Each row was made from one walk, in order. Every step used is in the known rows, and no mark comes twice. Write each row's walk.
Known rows:
taruf-regam-pepal: [-12  -7   2  -1   1   5  -4   7  -1  -5 -12   5   2 -11  13   7   0   4
  -1  11   1]
regam-taruf-fomusi: [-16  -2  -3  -1  -1 -32  -8  -5  28  -3  -7   9  11  11   7   1   2  -3
   0  10   9]
boro-lemek-mefa-fomusi-taruf-regam-pepal: [-22 -24 -12   7  -2 -15  -9   9 -14   6 -21  -5  13 -22   5  11   5   1
  11  28   5]
pepal-regam-taruf-fomusi-deti-lemek-mefa: [-21  -5   4  -3   4 -15  -9  11  27 -11   4  13  12  17 -13  -7  13  -4
  11   5   1]
taruf-fomusi-mefa-lemek-deti: [-19 -18   5  14  -4   0  -4  -3  63   8  -5   4   0  10  17  12   6  -2
 -23   2   8]
fomusi-deti: [-12  -8   9   3   2  17  -3  -5  24  -6   1   3   2   1   5   0   1  -2
 -12  -2 -13]
pepal-regam-taruf-fomusi: [-15   0   1   0   4 -29  -8   8  10  -4   3  12  11  16   2  -3   2  -5
   4   6  13]
lemek-deti-fomusi: [-10  -8  -6   7   1  15  -2 -13 -13  16   4   7  -1   3  -2   3   5  -2
 -10  -4   8]
pepal-regam: [ -9  -2   7   9   5   9  -4   7 -15   1  10   7   1   8  -1  -3   1  -1
   0   1   3]
boro-lemek: [-21  -1 -12  10  -3   3  -7  -7   9  -3  -7   1   2  -6   7   0  -3   3
   3   6   2]
boro-lemek-deti: [-19  -4 -11   8  -2  11  -3 -16   9   3  -7   3   4  -4  -3   2   3   3
 -17  -3   4]
mefa-fomusi-taruf-regam-pepal: [ -8 -26   2   2   2 -12  -9  16  -5   4 -10  -1  14 -12  10  12   1  -2
   2  18   5]
regam-taruf-fomusi-deti-lemek: [-19  -6   0  -7  -1 -19 -10   4  58 -17  -3   9  13  12   0  -3   5  -3
   4   1   2]
mefa-lemek: [-12  -6   2  10  -5   6  -9  -3  14   2   3  -1  10   4  21   3   1   5
  -2   7   1]
lemek-deti-fomusi-mefa: [-13 -17   0  11   1  14  -3  -9   2  16   2   8 -15   3   2   8   6  -2
  -8  -6   4]
deti-lemek-mefa-fomusi-taruf-regam: [-14 -24  -4  22  -5  -8 -10  25  -1   6  -2  -1  18  -5 -14  10  12  -4
  14  27  12]
fomusi-deti-lemek: [-13  -6   6   2   0  20  -7   5  33 -12   4   4   4   4  -3  -2   4   0
   1  -4  -9]
taruf-fomusi-deti-lemek: [-19  -6   1   5  -1   7  -5   7  65 -13  -2   7   7   8  -2   1   3  -5
  -2   1   0]
regam-taruf: [-10  -2   2  -3   1 -20 -10  -8  -3  -3   0   8   7   6   5  -2   4   2
   2   5   0]
boro-lemek-deti-fomusi: [-20  -6 -21   9  -3  11  -4 -15  -7  11  -4   3   1  -4   1   2   0   0
  -3  -4  11]
boro-lemek-mefa-fomusi: [-26 -14 -16  16  -5   0  -3 -11 -21   7  -7   0  14  -9  -6   5   5  -1
   6  14   2]

Which walk is each row?
[-19 -11   3   2  -1 -32  -8   0  44  -3  -9  11  -4  10  11   7   3  -4
   1   9   6] => regam-taruf-fomusi-mefa
[ -8 -15  -3  -1   3  -8 -12  16  -6   8 -10   0  -4 -11  17   7  -1   0
  15  18   8] => deti-fomusi-taruf-regam-pepal
[-25  -1 -12  12  -4   5  -4 -12  -6   4 -10   2  -1  -8  -3   1   5   3
   6  15  -2] => boro-lemek-mefa
[-23 -15 -14  14  -3   9  -5 -11   9  11  -7   4 -13  -5   5   8   1   0
  -2  -5   8] => boro-lemek-deti-fomusi-mefa
[ -7 -16  -1   9  -1   0 -14  -3   9  22   6  -4   7   5  16   4   5   1
  -6   4   9] => mefa-lemek-deti-fomusi-taruf
[-19 -12   4  13   0  -6  -2   3  51   1  -8   8 -11   5   8  11   1  -6
  -5   9   5] => taruf-fomusi-mefa
[-10  -9   3   8  -3  13  -6 -11  15   8   4   1  12   5  11   4   7   4
 -23  -2   2] => mefa-lemek-deti
[-17 -16   7   4   0 -24 -10   6  40   3   4   9   9  20  14   5   8  -1
 -14  -3  12] => pepal-regam-taruf-fomusi-mefa-lemek-deti
[ -9  -1   6  -2   5 -17 -10   5 -21  -3   9  10   8  12   0  -6   3   1
   6   1   5] => pepal-regam-taruf
[-16 -15  -1  13  -1   4  -1  -8 -28  12   1   4  13  -2  -9   6  10  -4
  -1  14  -1] => lemek-mefa-fomusi
[-19 -13   6   6  -2 -32 -14  15  40  -3   4   8   7  18  24   4   2  -1
   7   6  11] => pepal-regam-taruf-fomusi-mefa-lemek
[-15 -11 -15  10   1  -1 -11  -8   2  17  -5  -2  -2  -5   1   2   1  -1
   0   4  11] => boro-lemek-deti-fomusi-taruf
[ -7 -11  -1   9   3  -6 -12   2  -4  15   3   0  -6   1   7   2   0  -4
  13  12   6] => deti-fomusi-taruf
[-13 -19   9  12  -4  12  -6  -6  32   9   2   2  -2   5  15  11   7   4
 -21  -3  -2] => fomusi-mefa-lemek-deti
[-14 -25  -1   4   0  -9 -10  20 -10   5 -10   0  13 -12  -7   9  12   0
  16  26   5] => deti-lemek-mefa-fomusi-taruf-regam-pepal
[ -6 -18  -2  -2   4   0  -8   6  -7  14 -10   2  -2  -9   8   9   4   0
  -5   9  10] => lemek-deti-fomusi-taruf-regam-pepal
[ -7 -13   7  -1   4  -8 -11  15  10   1 -13   0  -1 -11  13   8   1   3
   1  19   2] => fomusi-taruf-regam-pepal
[-20 -15   4  15  -6  -7  -8   5  63   2  -5   2  -2   7  27  12   0  -2
  -3  11   6] => taruf-fomusi-mefa-lemek
[-12 -26   2   5   2 -11  -7  11 -21  11 -13  -1  11 -14   1  12  10  -2
   4  27   1] => lemek-mefa-fomusi-taruf-regam-pepal
[-23  -6   1   7  -1   9  -2   2  50  -6  -6   7   4   6 -10   1  11  -5
   1  11  -5] => taruf-fomusi-deti-lemek-mefa
[-12 -20   1  13   0  -6 -11   8  -8  11   3   0  11   1 -17   4  14  -3
  14  19   4] => deti-lemek-mefa-fomusi-taruf
[-20 -15   3   4  -6 -34 -14   3  58  -3  -6   5   6  11  29   8   3   0
   3  10   7] => regam-taruf-fomusi-mefa-lemek
